(in the rows, 128 means zero)
Known rows, with every way that one mark hangs from another:
j681[j626[j614]]: [140, 123, 139, 121, 102, 94, 117, 176, 137, 148, 150, 148, 139, 155, 150, 130, 125, 158, 120, 100, 116, 118, 151, 120, 139, 128]
j513[j244]: [157, 141, 124, 104, 114, 107, 130, 85, 157, 146, 161, 163, 112, 103, 177, 132, 150, 153, 142, 131, 141, 141, 127, 128, 130, 145]
j513[j244[j243[j626] j614]]: [148, 123, 129, 108, 134, 140, 158, 79, 129, 96, 142, 125, 114, 127, 127, 121, 116, 155, 138, 120, 205, 157, 111, 130, 121, 110]
j513[j244[j243]]: [150, 132, 132, 98, 130, 123, 154, 78, 152, 132, 133, 152, 116, 93, 167, 112, 137, 150, 128, 135, 170, 152, 135, 140, 129, 140]
j243[j244[j614]]: [150, 125, 117, 116, 103, 112, 127, 133, 128, 125, 126, 143, 119, 106, 140, 154, 136, 165, 127, 134, 159, 134, 100, 140, 119, 123]
j626[j243]: [133, 117, 153, 115, 115, 87, 108, 135, 162, 152, 162, 145, 134, 116, 151, 125, 137, 134, 131, 143, 125, 121, 149, 126, 110, 151]
j277[j244[j243[j626] j513 j614] j445]: [134, 128, 117, 105, 117, 136, 162, 99, 79, 94, 157, 144, 105, 119, 133, 141, 111, 163, 126, 110, 185, 122, 80, 133, 161, 94]
j243[j626]: [139, 124, 150, 106, 98, 95, 131, 124, 144, 141, 164, 133, 133, 143, 150, 127, 132, 157, 134, 130, 155, 123, 138, 119, 124, 141]
j681[j626[j243 j614 j915]]: [119, 110, 152, 140, 128, 93, 92, 190, 147, 146, 147, 117, 149, 162, 104, 113, 120, 119, 136, 86, 99, 122, 158, 122, 113, 132]
j614[j244[j243 j277 j513] j626[j915]]: [99, 137, 129, 143, 146, 159, 148, 111, 96, 133, 64, 131, 126, 126, 124, 97, 143, 117, 106, 134, 137, 140, 119, 155, 148, 112]
j244[j243[j626] j513]: [127, 119, 146, 98, 114, 119, 146, 111, 114, 123, 118, 115, 140, 134, 132, 118, 118, 156, 115, 149, 162, 130, 129, 138, 136, 124]
j915[j626[j243[j244[j614]]]]: [129, 107, 127, 127, 131, 123, 108, 153, 143, 129, 133, 107, 146, 112, 125, 133, 105, 141, 110, 136, 122, 129, 116, 116, 131, 120]
j915[j626[j243 j614[j244[j513]] j681]]: [121, 124, 122, 142, 152, 156, 98, 179, 160, 133, 120, 101, 150, 163, 138, 142, 111, 96, 122, 160, 27, 120, 137, 110, 132, 133]
j681[j626[j243 j614[j244] j915]]: [120, 110, 141, 159, 144, 126, 95, 202, 147, 136, 128, 113, 134, 181, 125, 116, 124, 106, 133, 92, 88, 130, 135, 127, 119, 122]
j277[j244[j243 j513] j445]: [138, 137, 119, 94, 112, 119, 158, 99, 103, 130, 145, 174, 107, 86, 174, 130, 134, 156, 115, 126, 147, 115, 106, 143, 171, 124]
j244[j243 j614]: [138, 127, 136, 115, 107, 108, 143, 122, 122, 128, 130, 167, 130, 115, 124, 122, 127, 173, 128, 127, 203, 139, 125, 147, 121, 128]
j243[j244[j513]]: [144, 129, 120, 101, 104, 117, 123, 125, 122, 139, 107, 128, 128, 97, 161, 152, 141, 155, 114, 162, 112, 127, 107, 142, 138, 129]
j513[j244[j277[j445] j614[j626[j243 j681]]]]: [138, 129, 119, 139, 154, 167, 142, 81, 139, 119, 170, 128, 113, 99, 141, 130, 116, 83, 138, 143, 129, 117, 139, 104, 119, 130]
j277[j244[j513 j614] j445]: [145, 148, 99, 111, 99, 114, 135, 107, 89, 127, 177, 190, 96, 101, 155, 162, 140, 171, 140, 109, 146, 114, 75, 134, 165, 109]
j614[j244[j513] j626[j681 j915]]: [117, 146, 126, 132, 140, 151, 121, 142, 147, 143, 104, 119, 147, 156, 144, 112, 138, 110, 150, 151, 106, 129, 109, 138, 123, 146]
j614[j626[j915]]: [116, 137, 148, 110, 110, 94, 122, 126, 142, 160, 142, 143, 147, 130, 137, 93, 140, 148, 145, 108, 146, 127, 133, 138, 119, 142]
j915[j626[j243[j244[j277 j513]] j614 j681]]: [120, 117, 115, 143, 150, 146, 102, 158, 139, 125, 93, 78, 145, 119, 114, 159, 116, 85, 92, 168, 17, 111, 161, 100, 133, 135]
j915[j626[j614 j681]]: [132, 138, 133, 122, 111, 106, 116, 169, 166, 154, 149, 135, 156, 148, 141, 130, 117, 136, 132, 128, 79, 111, 169, 103, 130, 160]
j681[j626[j243 j915]]: [120, 114, 157, 140, 128, 92, 96, 171, 156, 161, 150, 121, 154, 148, 122, 95, 125, 125, 134, 105, 139, 122, 155, 121, 123, 151]

Rows:
[128, 133, 123, 144, 137, 142, 149, 72, 105, 101, 121, 123, 102, 127, 85, 116, 130, 130, 138, 99, 204, 156, 127, 131, 122, 114]  j513[j244[j243[j626[j915]] j277 j614]]
[132, 136, 128, 139, 139, 160, 165, 75, 127, 119, 133, 105, 110, 117, 122, 108, 116, 82, 145, 122, 167, 125, 165, 114, 125, 159]  j513[j244[j243[j626[j681 j915]] j277[j445]]]
[118, 129, 128, 142, 147, 143, 115, 121, 126, 124, 129, 122, 143, 123, 104, 139, 126, 103, 119, 169, 111, 115, 137, 115, 115, 127]  j244[j277 j513 j614[j626[j243 j681]]]
[136, 100, 137, 113, 129, 108, 108, 155, 155, 120, 128, 107, 125, 114, 141, 153, 130, 119, 118, 140, 66, 126, 136, 128, 97, 123]  j626[j243[j244] j614]
[114, 116, 119, 145, 132, 122, 95, 141, 106, 123, 88, 97, 116, 109, 91, 158, 144, 96, 117, 129, 45, 126, 136, 135, 111, 114]  j626[j243[j244[j277 j513]] j614 j915]
[113, 130, 127, 128, 142, 164, 159, 105, 100, 127, 74, 140, 123, 119, 154, 112, 138, 129, 88, 158, 135, 135, 119, 146, 159, 105]  j614[j244[j243 j277 j513] j626]
[111, 128, 138, 138, 163, 156, 107, 150, 162, 137, 110, 95, 153, 154, 133, 108, 129, 83, 146, 160, 84, 130, 118, 132, 105, 143]  j614[j244[j513] j626[j243 j681 j915]]
[108, 119, 149, 129, 133, 105, 106, 137, 138, 136, 154, 129, 148, 135, 96, 102, 124, 130, 149, 105, 152, 132, 117, 133, 98, 117]  j244[j614[j626[j243 j915]]]
[119, 144, 105, 151, 122, 146, 121, 147, 98, 143, 105, 145, 118, 144, 142, 153, 136, 134, 97, 128, 52, 122, 133, 120, 174, 109]  j915[j626[j614[j244[j277 j513]]]]
[129, 132, 121, 132, 117, 127, 121, 166, 143, 146, 133, 147, 129, 157, 161, 136, 125, 146, 118, 114, 79, 127, 131, 121, 152, 123]  j915[j626[j614[j244]]]
[134, 109, 112, 153, 124, 157, 122, 144, 75, 124, 117, 105, 118, 102, 125, 157, 103, 116, 89, 135, 123, 108, 114, 121, 163, 97]  j681[j626[j243[j244[j277[j445] j513 j614]]]]
[113, 125, 144, 149, 127, 123, 138, 141, 132, 116, 106, 102, 132, 158, 78, 118, 124, 97, 133, 114, 128, 122, 182, 120, 95, 150]  j244[j243[j626[j614 j681 j915]] j277]
[114, 138, 126, 154, 129, 145, 137, 118, 95, 111, 96, 108, 135, 148, 57, 125, 122, 117, 134, 134, 178, 134, 139, 129, 115, 135]  j244[j243[j626[j681 j915]] j277 j513 j614]
[114, 135, 128, 161, 147, 169, 142, 127, 116, 118, 74, 97, 126, 159, 104, 119, 134, 90, 127, 152, 139, 135, 138, 132, 127, 146]  j614[j244[j243[j626[j681 j915]] j277 j513]]
[142, 145, 121, 112, 138, 112, 138, 131, 161, 118, 170, 166, 131, 132, 151, 129, 142, 148, 146, 130, 154, 124, 102, 116, 123, 134]  j277[j244[j614[j626[j681]]]]
[118, 132, 127, 115, 145, 122, 134, 139, 135, 96, 120, 107, 129, 160, 100, 126, 129, 117, 146, 112, 106, 129, 122, 128, 117, 131]  j277[j244[j243[j626[j614 j681 j915]] j513]]
[115, 114, 115, 144, 120, 137, 107, 133, 85, 128, 107, 99, 107, 96, 105, 161, 128, 87, 117, 118, 43, 108, 135, 133, 126, 109]  j626[j243[j244[j277[j445] j513]] j614 j915]
[129, 149, 116, 125, 126, 121, 140, 128, 133, 130, 178, 159, 123, 126, 135, 116, 129, 128, 169, 95, 159, 110, 98, 121, 127, 138]  j277[j244[j614[j626[j681 j915]]] j445]
[115, 138, 109, 138, 124, 138, 124, 112, 79, 122, 83, 118, 124, 106, 95, 138, 139, 138, 118, 125, 131, 132, 95, 145, 134, 96]  j243[j244[j277 j513 j614[j626[j915]]]]
[133, 138, 121, 151, 152, 155, 149, 83, 130, 98, 118, 110, 115, 136, 81, 117, 126, 104, 150, 122, 194, 150, 143, 121, 105, 141]  j513[j244[j243[j626[j681 j915]] j277 j614]]
[151, 133, 121, 109, 128, 131, 152, 81, 132, 113, 134, 162, 110, 101, 140, 124, 131, 161, 135, 124, 196, 159, 113, 144, 123, 121]  j513[j244[j243 j614]]
